Each row was made from one walk, in order. Every step used is in the known rows, and no mark comes twice. Write each row's walk.
Known rows:
mulelez -> nebusa: [ -1  -6  -2   6  -7 -10   2  14   2   3   8  -2   1   1 -16  -9   4   2
   5 -12  13   7   4  13  -3  -5 -10   5 -24 -13   2   8]
midar -> vato: [-14 -17  -5 -12  -4  -1 -17  -1  14 -18  -4 -13   6  -4  -4   2  -3  -1
   4  -2  -2  10   4 -13  -7  12   6  -1  -8  13  -2   4]
mulelez -> nebusa -> guzuma -> midar -> vato -> zibu -> gorel: [ -4 -33 -12 -17   0  -7  -1   0  -4 -16 -18   2  20  -9 -23   1   8   2
   3 -14  10  -1 -14   5   9  13 -14  19 -12   7 -22  16]
dezora -> mamuz -> midar: [  0 -13 -18   7   5   2   0   7  -6  33  10  12   4 -35  -4   2  15 -13
  -3  -9 -13 -10  -7 -22  -6  11  -6  -5  -7 -15   2  14]
zibu -> gorel -> nebusa -> fana: [ 15 -10  -4  11  -1  -3  14 -15  14 -11  -8   8  32   3   3  -2  14  10
   9   4  19   0  -9  11  -1  12 -13  -2  -6 -10   3   6]
guzuma -> midar -> mamuz -> dezora: [ 16 -11 -14   1   8  11  -9  19   9  18   5   4 -15  -4  -3   8  20  -7
   0   9 -17 -10  -9 -10  -2  37  -4 -12  14 -11  -7   8]
nebusa -> fana: [  8  -2  -7   5  -2   6  13  -5  20   1  -3  12  16   3   1  -6  16  -2
  10   4   2  -3  -9   0 -10   1 -11  -2  -4  -2   4   3]
midar -> vato -> zibu -> gorel -> nebusa: [  4 -17  -4   6   0 -16  -5 -11  -3 -22  -4  -3  28  -2  -8   8   4  18
  -5  -4  25   2   3  15  13  22 -11   8  -7  -6  -3   6]
vato -> zibu -> gorel -> nebusa -> guzuma -> midar: [ -4  -6  -8   0   7  12  23   6 -14  23  -6   6   6 -11 -11  -1  -1  -7
   9   4 -10  -4 -24   3  23  15  -9  14 -11  -2  -6  10]
guzuma -> nebusa -> gorel: [ -2  -9   3  -8  -5   9  22   6  15  -4  -4  10  15  12   4 -12 -10  11
   0  -1   4 -11  -7  14   8  -6  -1  12  -1   0   1   3]
vato -> zibu: [ -3  -1 -14   0  -2  -9  -2   8  -3   3   7  15   6  -3 -16   5  11   2
 -11  -6   3  -9   5   9   7   3 -18  18  -2   4  -5  -1]
dezora -> mamuz -> midar -> vato: [-14 -25 -18  -7  -1   0 -15   4  10   7   4  -5   9 -29  -7   3   6 -10
   2  -9 -12   4   0 -30 -11  20   2  -5 -13   2  -1  14]
gorel -> nebusa -> fana: [ 11   2  -4  18   0   0  14  -8  17   0   3   9  25   3   2  -2  13   7
   7   7  12   0  -3  10  -2  10 -13  -3  -9 -11  12   1]
vato -> midar -> mamuz: [  7 -11 -18  -2   3  -7 -14   6  -5  14  18   4   4  -1  -2 -16  26   2
   1  -1 -13  -5  -5 -17 -14  25   6  -2   1  -4  10   9]
nebusa -> gorel: [  4  -5   5 -15   3   9  15  -2   8 -18  -4  14  11  10   5  -2 -14  14
   1  -6   5 -14  -2   5   1  -6   4   8   7   0   2  -6]
guzuma -> midar -> vato -> zibu -> gorel: [  2 -33 -13 -22  -6 -12  -2  -8  -1 -21 -21   4  19  -6 -12   2  14   3
   1 -10   8  -5 -11   0   6  10 -10  16  -3  10 -22  14]
vato -> zibu -> gorel: [  8 -24  -8 -12  -1 -13  -2  -9  -8 -20 -17   9  18  -4 -12   2  12   9
  -5 -11  15  -8  -8   9   7   4 -13  14   3   3 -20   9]
zibu -> gorel: [ 10 -23   2 -11   0  -6   0 -13  -6 -24 -21  -3  14   0  -1   0   4   7
   2  -7  14  -2 -10   3   2   3  -1   3   4   1 -16  10]
vato -> midar -> mamuz -> dezora: [ 12  -9 -18   2  13   3 -14  16   6  17  13   8 -12  -3  -3   7  28  -3
   0   4 -11 -11   0 -11  -5  36  -5  -9  16 -16  -2   6]
dezora -> mamuz: [ -7 -18  -5  16   1  11  -1  13  -3  11   4   3   5 -24 -14  10  11   3
 -23  -7  -8   1   7  -6  -4   4  -5 -15  -5 -19  -2   9]
mulelez -> nebusa -> gorel -> zibu: [  1   0  -2  -4  -2   1  12  12  -8 -26  17  21   4   6 -22   0 -12  10
  -9 -11  27 -23  -2  27  -4   1  -3  25 -13 -15  -8   1]
nebusa -> mulelez: [  6 -11  10 -15  10   6   9   7   9   9 -10  -1  -9   7   2  12  -3  -8
  10   2  14  -2  -5  -8   4   6   8  -6  13  -7   0  10]
fana -> nebusa -> guzuma -> midar -> gorel: [ -3 -17  -3 -25  -4  11  11   5  -8   9  -5  -4   2   0  -7   2 -13  -9
  16   9  -2  -5 -38  -2   5  13  -8  18   0   4 -11   5]
guzuma -> nebusa -> mulelez: [  0 -15   9  -8   1   7  17  15  15  24 -11  -7  -6   8   2   4   0 -11
   9   9  13   1 -11   1   9   7   3  -2   5  -6  -1  19]
dezora -> mamuz -> midar -> gorel: [  0 -24 -14 -19  -8   2  -6  -3  -8  10   6   6   5 -15  -4  11   1 -11
   3  -6   2 -13 -22 -11  -8  12  -8  12   5  -9  -4   8]
midar -> gorel -> nebusa: [  3  -5   1   1  -6  -5  -3  -9  -6 -12   7  -4  14   8   3  11 -10  11
   1   4  24   0  -5  17   7  17  -5   9   1 -10   7  -3]

Which walk is each row?
[  2  -5  -7  11 -10   7  20   4  25  16  -4   6  19   4  -1 -16  19  -5
   8   9   1   2 -12  10  -3   1 -16   3 -13   0   3  12]
guzuma -> nebusa -> fana
[ -5  -6  -8 -14  -8   8   8  11 -21  -9  14  11  -7  -2 -25   7 -12  -8
   0  -2  19 -17 -26  22   1  11  -7  33 -10 -11 -15   8]
mulelez -> nebusa -> guzuma -> midar -> gorel -> zibu
[ 11 -10   4  10   2 -11   1 -15  -7 -18  -6  -6  23   0   2   4  -1  18
  -2  -1  24   3  -1  16  12  16  -3  -1  -3 -11   0   5]
zibu -> gorel -> nebusa
[ -3 -31 -12 -19   2  -4  -1  -4  -5 -17 -20   3  19  -9 -18   4   6   2
   1 -11   6  -3 -16   0  10  13 -11  18  -2  12 -21  14]
nebusa -> guzuma -> midar -> vato -> zibu -> gorel
[ -4  -3  -3   0  10  15  23  18  -6  34  -4  -2   0 -12  -9 -10  -5 -11
  14  13 -19   1 -28  -8  13  10  -7   4 -16   3  -8   7]
fana -> nebusa -> guzuma -> midar
[ -3  -6 -13 -19 -10  -4   2   0 -21 -15  19  16  -5   4 -15   7   0  -4
   0  -4  23 -24 -13  16  -5  10  -2  31   1 -14 -12   2]
vato -> midar -> gorel -> zibu
[ -6   0   7  12  26  14   4  -1 -16   1  -2  -4  17 -10 -14  10 -22   9
  -2  -3  13  10 -17  10  20  22  -5   6  -2  -1   3  -1]
zibu -> gorel -> nebusa -> guzuma
[ 12  -5 -11  11  18  16  -9  20   4  22   9   4 -11  -9  -7  12  12  -4
  -1   9 -13  -6 -12  -6   6  45  -7 -10  12 -13  -2   6]
gorel -> nebusa -> guzuma -> midar -> mamuz -> dezora
[ 15  -9 -10   7  14   9 -20  17   9   7   9   2 -11  -3  -5  12  16   0
  -7   6  -7  -6  -2  -8  -6  37  -6 -13  18 -10  -4   5]
midar -> mamuz -> dezora
[-14 -22  -8 -14   2   9   1   1   6  -5 -12 -12  10 -12  -9   1  -5  -7
  13   1  -9  10 -14 -13   8  23   4   4 -14  10  -7  12]
zibu -> gorel -> nebusa -> guzuma -> midar -> vato
[  3 -31 -15 -19  -1 -16  -9 -10  -2 -20 -16   5  21 -11 -12   3  12   3
   1 -14  11  -7 -10  -5   3  13 -12  16  -3   8 -19  14]
mamuz -> midar -> vato -> zibu -> gorel
[ 10 -17  13  -5  13  -2   9  17  15  12  -9  -9   1   6  -1   7  -5   1
  11  12  20   1 -10 -12  -1  13   0 -11   2  -9  -5  10]
fana -> nebusa -> mulelez
[-14   3   2  11  21  15   5  18 -10  17   7  -1   3  -9 -26   0 -17  -2
   3  -9   4  13 -12   8  10   7 -10  10 -16  -2   5   2]
mulelez -> nebusa -> guzuma
[ -4  -4  -7 -17  -6  12   7   6 -22 -10  12  12  -7  -3 -21  11 -15  -9
  -1   2  15 -20 -27  16   1  13  -3  31  -2  -6 -16   4]
nebusa -> guzuma -> midar -> gorel -> zibu
[  3 -10   1 -11  -1   1  16   8   9 -15   1  14  14  11  -7  -8  -9  14
   4 -14  14  -9   1  15   0  -9  -2  11  -9  -9   3   0]
mulelez -> nebusa -> gorel
[  6  -9 -10   2   9  16  -5  14  -6  22   9  -2   0 -11  -9 -11   6  -5
   0   7 -25   0 -27 -16  -5  30   4  -2  -3   9   3  11]
nebusa -> guzuma -> midar -> mamuz
[ 10 -17 -13   4  -6  -4  14 -11  18  -9  -8  10  33  -1  -2  -2  21   5
  11   3  12  -2 -11   8   1  17 -17   5 -13  -5  -1  11]
guzuma -> midar -> vato -> zibu -> gorel -> nebusa -> fana
[  4 -19  -8   2  -4 -13   1  -9  -5 -15  -6  -1  25  -3  -6   5   7  13
  -1  -2  18  -1  -2  13  15  22 -10   9 -10  -7  -6   9]
guzuma -> midar -> vato -> zibu -> gorel -> nebusa
[  9 -12   7  -6   6  -1  14   9  14 -16  -3   7  22   9   1 -10 -15  22
   2   2  10 -11  -7   1  -3   1  -6   3  -4   0  -3  -5]
fana -> nebusa -> gorel
[ -9   4   5   8  20  17   1   2 -15   6   7  -3  11  -5 -14  13 -28   5
  -1   1  11   8 -19  11  17  23  -8  13   1   0   8  -5]
midar -> gorel -> nebusa -> guzuma
[-15 -10 -20  -5   0  -2  -2  10   0   6   5   7  12 -11 -21   4   7  -3
  -1  -4  -5  -1  -3   0  13  20 -15  20 -14  10  -4   4]
gorel -> nebusa -> guzuma -> midar -> vato -> zibu
[-13 -20 -11 -19 -11   2  -1   2  13  -3  -8 -11  -1  -7  -2  -4   5 -12
  14   2 -16   6  -6 -18  -2  12   7   2 -12  11  -6  11]
guzuma -> midar -> vato
[-18 -14  -9 -10   2  12   1   5   6   4  -3 -12   5 -12  -8   1  -6  -8
  13   2 -13  11 -11 -13   6  22   4   4 -16  10  -1   9]
gorel -> nebusa -> guzuma -> midar -> vato
[  6 -17 -10   4   0 -18  -6 -11  -5 -13  -1   2  28  -8  -5   6   6  14
  -1  -7  23  -2  -1   9  12  26 -11  10  -9  -7  -3   8]
mamuz -> midar -> vato -> zibu -> gorel -> nebusa
[ -8   5  -1   6  23  15   1   1 -17  16   9   0  11 -10 -12  13 -26  -1
   4   0   9   4 -24   4  16  26  -8  14  -1  -1   9  -3]
mamuz -> midar -> gorel -> nebusa -> guzuma
[  9 -16   9 -18   1   4  15   0   5   7  -8  -3  -3  10   5  17  -7  -5
  15   9  24  -5 -15   2  11  19   6   1  12 -16   2  12]
guzuma -> midar -> gorel -> nebusa -> mulelez
[  8  -6  12  -2  10   0  10   3   8   8  -4  -4  -1   8   5  16  -6   1
   7   6  26   1  -2   2  10  17   7  -7   9 -17   7   9]
gorel -> nebusa -> mulelez
[ -5 -14  -5 -28  -6  15  11   0 -11   7  -6   0  -4   1  -6   5 -12 -13
  15   4  -5  -7 -35   0   7  10  -5  21   5   4  -9   6]
nebusa -> guzuma -> midar -> gorel
[ -6   4  -5   2   7  17  24   8 -11  31  -1   1  -1 -10  -5  -3  -6 -11
  12   8 -15   0 -22   1  21  13  -2   6 -11  -3   0   6]
gorel -> nebusa -> guzuma -> midar
[  9 -12 -12   9  -5   3  10  -8  13   5   6  12  28  -7   0   4  13   3
   6   3  13  -6 -13   3  -7  16 -17   1  -7 -17   9   7]
dezora -> mamuz -> midar -> gorel -> nebusa -> fana
[  8 -16 -13   4   8   8  -5  11 -10  14   6   1  13 -11 -14  -8   9   1
  -4   4 -14  -3 -26  -7   1  37  -4   4  -4   6  -1  14]
vato -> zibu -> gorel -> nebusa -> guzuma -> midar -> mamuz
